Each row was made from one path, in order. Every step used is in the known rows, and no mark comes twice. Write each row's path.
Known rows
filek tukuri paba gozu: [ 1.60  0.28  4.92  0.25 -1.53 -0.21  2.11  0.12 -2.08 -0.98  1.68 -4.95
  0.48 -1.58  3.45 -3.65  1.46 -0.60]
paba tukuri: [ 0.63  1.14 -0.02 -1.62 -2.72 -0.78  0.38  0.74 -1.36 -1.52 -0.09 -1.48
 -0.74 -0.60 -0.47  0.41  1.30 -0.31]
ganu filek tukuri paba gozu vezed: [-0.86  2.07  4.71 -0.56 -2.24 -0.17  0.44  1.21  0.40  0.61  1.55 -4.20
  2.02 -2.06  2.50 -3.30  0.79 -0.80]
filek tukuri vezed ganu: [-3.21 -0.45  3.90  0.19 -0.97 -1.86  0.22 -0.99 -1.61  0.06  1.14 -5.57
  2.52  0.51 -4.14 -1.14 -2.63  0.50]
vezed ganu filek tukuri paba: [-3.21 -1.25  3.50 -0.79 -1.36 -1.63 -0.12 -1.72 -2.54 -2.38  1.29 -1.83
  3.04 -4.01 -1.05 -2.07 -4.82 -0.60]
vezed ganu paba: [ 0.79  1.53  0.61 -1.91  0.46 -1.06 -1.30 -2.20 -4.36 -2.36 -0.76  1.05
  2.56 -2.09 -2.58  0.37 -2.89  1.96]
ganu paba tukuri: [ 2.13  3.46  1.06 -4.10 -1.96 -0.92  0.36 -0.61 -3.38 -2.97 -0.17 -0.29
 -0.21 -2.77  0.24  0.34  0.58  0.81]
paba gozu filek tukuri: [ 1.37 -1.05  2.71  0.28 -2.17  0.38  2.14  0.57  1.21  1.94  2.71 -2.06
 -0.48  1.98  1.77  0.43  2.33 -0.83]
filek tukuri: [-1.87 -1.16  1.52 -0.65 -0.99 -0.64  1.05  0.06 -0.80  0.84  1.61 -3.01
 -0.52 -2.29 -0.42 -0.88 -0.88 -0.79]
filek tukuri paba gozu vezed ganu: [-0.82  0.88  3.08  0.72 -1.97 -1.59  0.16  0.80 -2.19  1.17  0.42 -7.74
  2.52 -1.05  0.45 -3.07  0.52  0.32]
gozu filek tukuri: [-1.76 -2.45  1.50 -0.17 -1.27 -0.45  1.82  0.17  2.78  2.36  2.37 -1.56
 -0.69  0.96  1.07  1.11 -0.29 -0.87]
paba ganu: [-0.18 -0.87 -2.97  0.01 -0.25  1.63  0.35 -2.65  1.60 -0.16 -1.34  0.13
  1.20 -0.20 -0.29 -1.17  2.34  0.05]
vezed ganu: [-0.73 -0.97 -0.53  0.28 -0.58 -0.99 -1.01 -0.82 -2.34 -0.79 -0.62 -0.13
  1.32 -0.42 -3.13  0.40 -1.82  0.65]
gozu vezed: [-1.58  1.28 -0.58 -0.04  0.37 -0.35 -0.96  1.54  2.38  2.54 -0.62 -2.28
  0.73  0.73  0.16  0.24  0.95  0.31]
gozu filek tukuri paba: [-1.43 -2.37  3.61  0.65 -0.52 -0.96  3.13  0.04  2.42  1.08  2.11 -3.02
  0.50  0.41  4.16 -1.04 -0.62 -0.65]
ganu filek tukuri vezed: [-3.14  0.86  4.96 -0.82 -1.09 -0.52  0.41 -0.70  1.07 -0.75  2.30 -2.23
  2.03 -0.44 -1.54 -1.25 -2.50 -1.02]
vezed ganu filek: [-1.34 -0.02 -0.22 -0.60 -1.45 -0.30 -2.25 -1.67 -1.51 -2.04 -0.25  3.14
  2.47 -1.48 -4.05  0.73 -3.58 -0.03]
gozu vezed ganu paba: [-0.80  2.87 -0.13 -1.81  0.56 -1.44 -2.18 -0.65 -2.16  0.04 -1.34 -1.56
  2.65 -1.68 -2.23  0.93 -2.21  2.23]
gozu filek tukuri paba ganu: [-1.63 -2.93  1.24  0.94 -0.77  0.85  3.24 -2.52  4.38  0.81  0.70 -2.99
  2.07  0.39  4.72 -2.76  1.82 -0.63]
tukuri filek: [ 0.66 -1.12  1.99  1.43 -1.24  0.20  0.23  0.20  3.06 -1.83  0.57  0.38
  0.02 -0.49  1.05 -0.36  3.03 -0.99]
filek tukuri paba gozu vezed: [ 0.13  1.49  4.13  0.55 -1.66 -0.60  1.42  2.05 -0.12  1.99  0.99 -7.75
  1.13 -0.75  3.31 -3.31  2.37 -0.38]
ganu filek: [-0.81  0.86  0.66 -0.71 -0.59  0.41 -0.85 -0.64  0.45 -1.03  0.61  3.03
  0.62 -1.15 -0.74  0.54 -1.75 -0.55]

Write each row's path
[ 0.17 -0.21  4.44 -0.54 -2.63 -0.47 -0.11 -1.35 -4.05 -2.91  1.49 -2.22
  2.75 -2.81 -0.67 -2.91 -1.77 -0.56] : vezed ganu filek tukuri paba gozu
[-1.74 -1.23  3.82  0.22 -0.38 -1.32  2.17 -0.02 -1.02 -0.42  1.52 -4.66
  0.66 -2.58  2.89 -3.13 -0.98 -0.58] : filek tukuri paba
[-1.55  2.01  2.71 -1.36 -3.54 -0.83 -1.43 -1.06 -1.91 -3.81 -0.43 -0.80
  2.85  1.13 -4.96  0.35 -2.25  0.26] : paba tukuri vezed ganu filek
[ 1.53 -0.28  1.73  0.04 -4.47 -0.46  0.81  1.04  1.48 -3.48  0.45 -1.37
 -0.77 -1.18  0.66 -0.07  4.31 -1.32] : paba tukuri filek
[ 0.99  0.04  5.73  0.87 -1.97  0.48  2.45  0.35  3.09  1.72  2.65 -4.33
  0.98  4.79  1.30 -0.21  2.24 -0.22] : paba gozu filek tukuri vezed
[-1.49  0.29  5.24 -1.26 -0.37 -1.50  1.18 -2.03 -0.56 -0.40  1.75 -3.05
  3.29  1.80 -1.68  0.60 -3.42  1.63] : gozu filek tukuri vezed ganu paba
[-3.42  0.35  2.37 -0.98 -1.10  1.66  0.34 -3.18  3.22 -0.82  0.78 -1.96
  3.44 -0.36 -2.08 -2.37 -0.02 -1.03] : paba ganu filek tukuri vezed
[-3.22 -2.19  3.94  1.10 -0.95 -1.32  0.95 -0.71  1.58  1.63  1.51 -3.76
  2.53  3.44 -2.37  0.75 -2.39  0.42] : gozu filek tukuri vezed ganu
[-2.12  1.31  2.86  0.31 -0.56 -0.16 -1.91 -1.76 -0.46 -2.05 -0.11  0.76
  3.70  1.83 -4.50 -0.06 -3.65  0.69] : tukuri vezed ganu filek
[ 4.73  3.38  2.63 -1.81 -0.29  0.83 -0.03 -0.91 -3.27 -2.00  0.04  0.68
  0.71 -0.83  0.76 -0.11  1.66  1.18] : ganu paba gozu
[-1.99  1.77  5.11 -2.17  0.26 -2.02 -0.01 -2.23 -3.50 -1.75  0.94 -4.53
  3.17 -1.39 -3.33 -1.04 -3.84  1.59] : filek tukuri vezed ganu paba
[-2.82 -0.44  2.16 -1.88 -1.91 -0.45  0.05 -0.60 -0.14 -0.62  2.20  0.31
  0.39 -3.48 -1.26 -0.48 -2.58 -1.55] : ganu filek tukuri
[-2.33 -0.55  4.30 -0.78 -0.97 -0.66  0.92 -0.83 -0.33 -1.79  2.05 -1.17
  1.64 -3.69  1.67 -2.77 -2.93 -1.31] : ganu filek tukuri paba
[-0.25  2.22  2.82 -0.92 -1.98 -0.68  0.73  0.57 -0.17 -1.54 -0.21 -3.93
  0.51  2.15 -0.87 -0.26  1.47  0.16] : paba tukuri vezed
[ 0.43  2.48  0.35 -0.38 -2.37  0.50 -3.05  0.24 -0.80  0.04 -0.39  0.07
  2.41  0.32 -3.64  0.37  0.09  0.37] : paba gozu vezed ganu filek
[ 1.04  0.74  5.36 -0.76 -2.11  0.24  1.07 -0.40 -1.80 -2.25  2.17 -1.92
  1.23 -2.92  2.48 -3.12 -0.14 -1.38] : ganu filek tukuri paba gozu
[ 3.56  2.55  4.76  0.17 -0.18  0.69 -0.04 -1.64 -0.97 -1.28  0.35 -0.57
  3.45  4.75 -0.83  1.24  0.37  2.57] : tukuri vezed ganu paba gozu filek
[-1.37  0.21  2.45  1.36  0.07 -0.70 -0.56 -1.12 -1.22 -0.78 -0.47 -2.57
  3.02  2.55 -3.42 -0.46 -1.85  1.28] : tukuri vezed ganu
[ 2.23  0.31  3.19 -1.98 -1.98 -0.46  0.70 -1.86 -3.09 -0.47  1.84 -1.23
  1.52 -0.51 -1.06  1.16 -0.60  1.17] : vezed ganu paba gozu filek tukuri
[ 0.23 -1.20  5.23  1.17 -2.30 -0.17  1.26 -0.59  0.33  1.14  1.91 -4.49
  2.40  4.78 -2.01  0.15  0.58  0.53] : paba gozu filek tukuri vezed ganu
[ 1.33  2.85  6.35 -1.40 -0.94 -0.94  0.08 -1.90 -4.96 -1.95  1.17 -4.94
  3.01 -0.55 -2.66 -1.41 -1.00  1.68] : filek tukuri vezed ganu paba gozu
[ 0.72  2.35  2.22  0.16 -1.76  0.11 -1.65  0.26 -0.86 -1.11 -0.58 -1.66
  3.82 -0.12 -0.50 -1.86 -0.44  0.54] : tukuri paba gozu vezed ganu filek
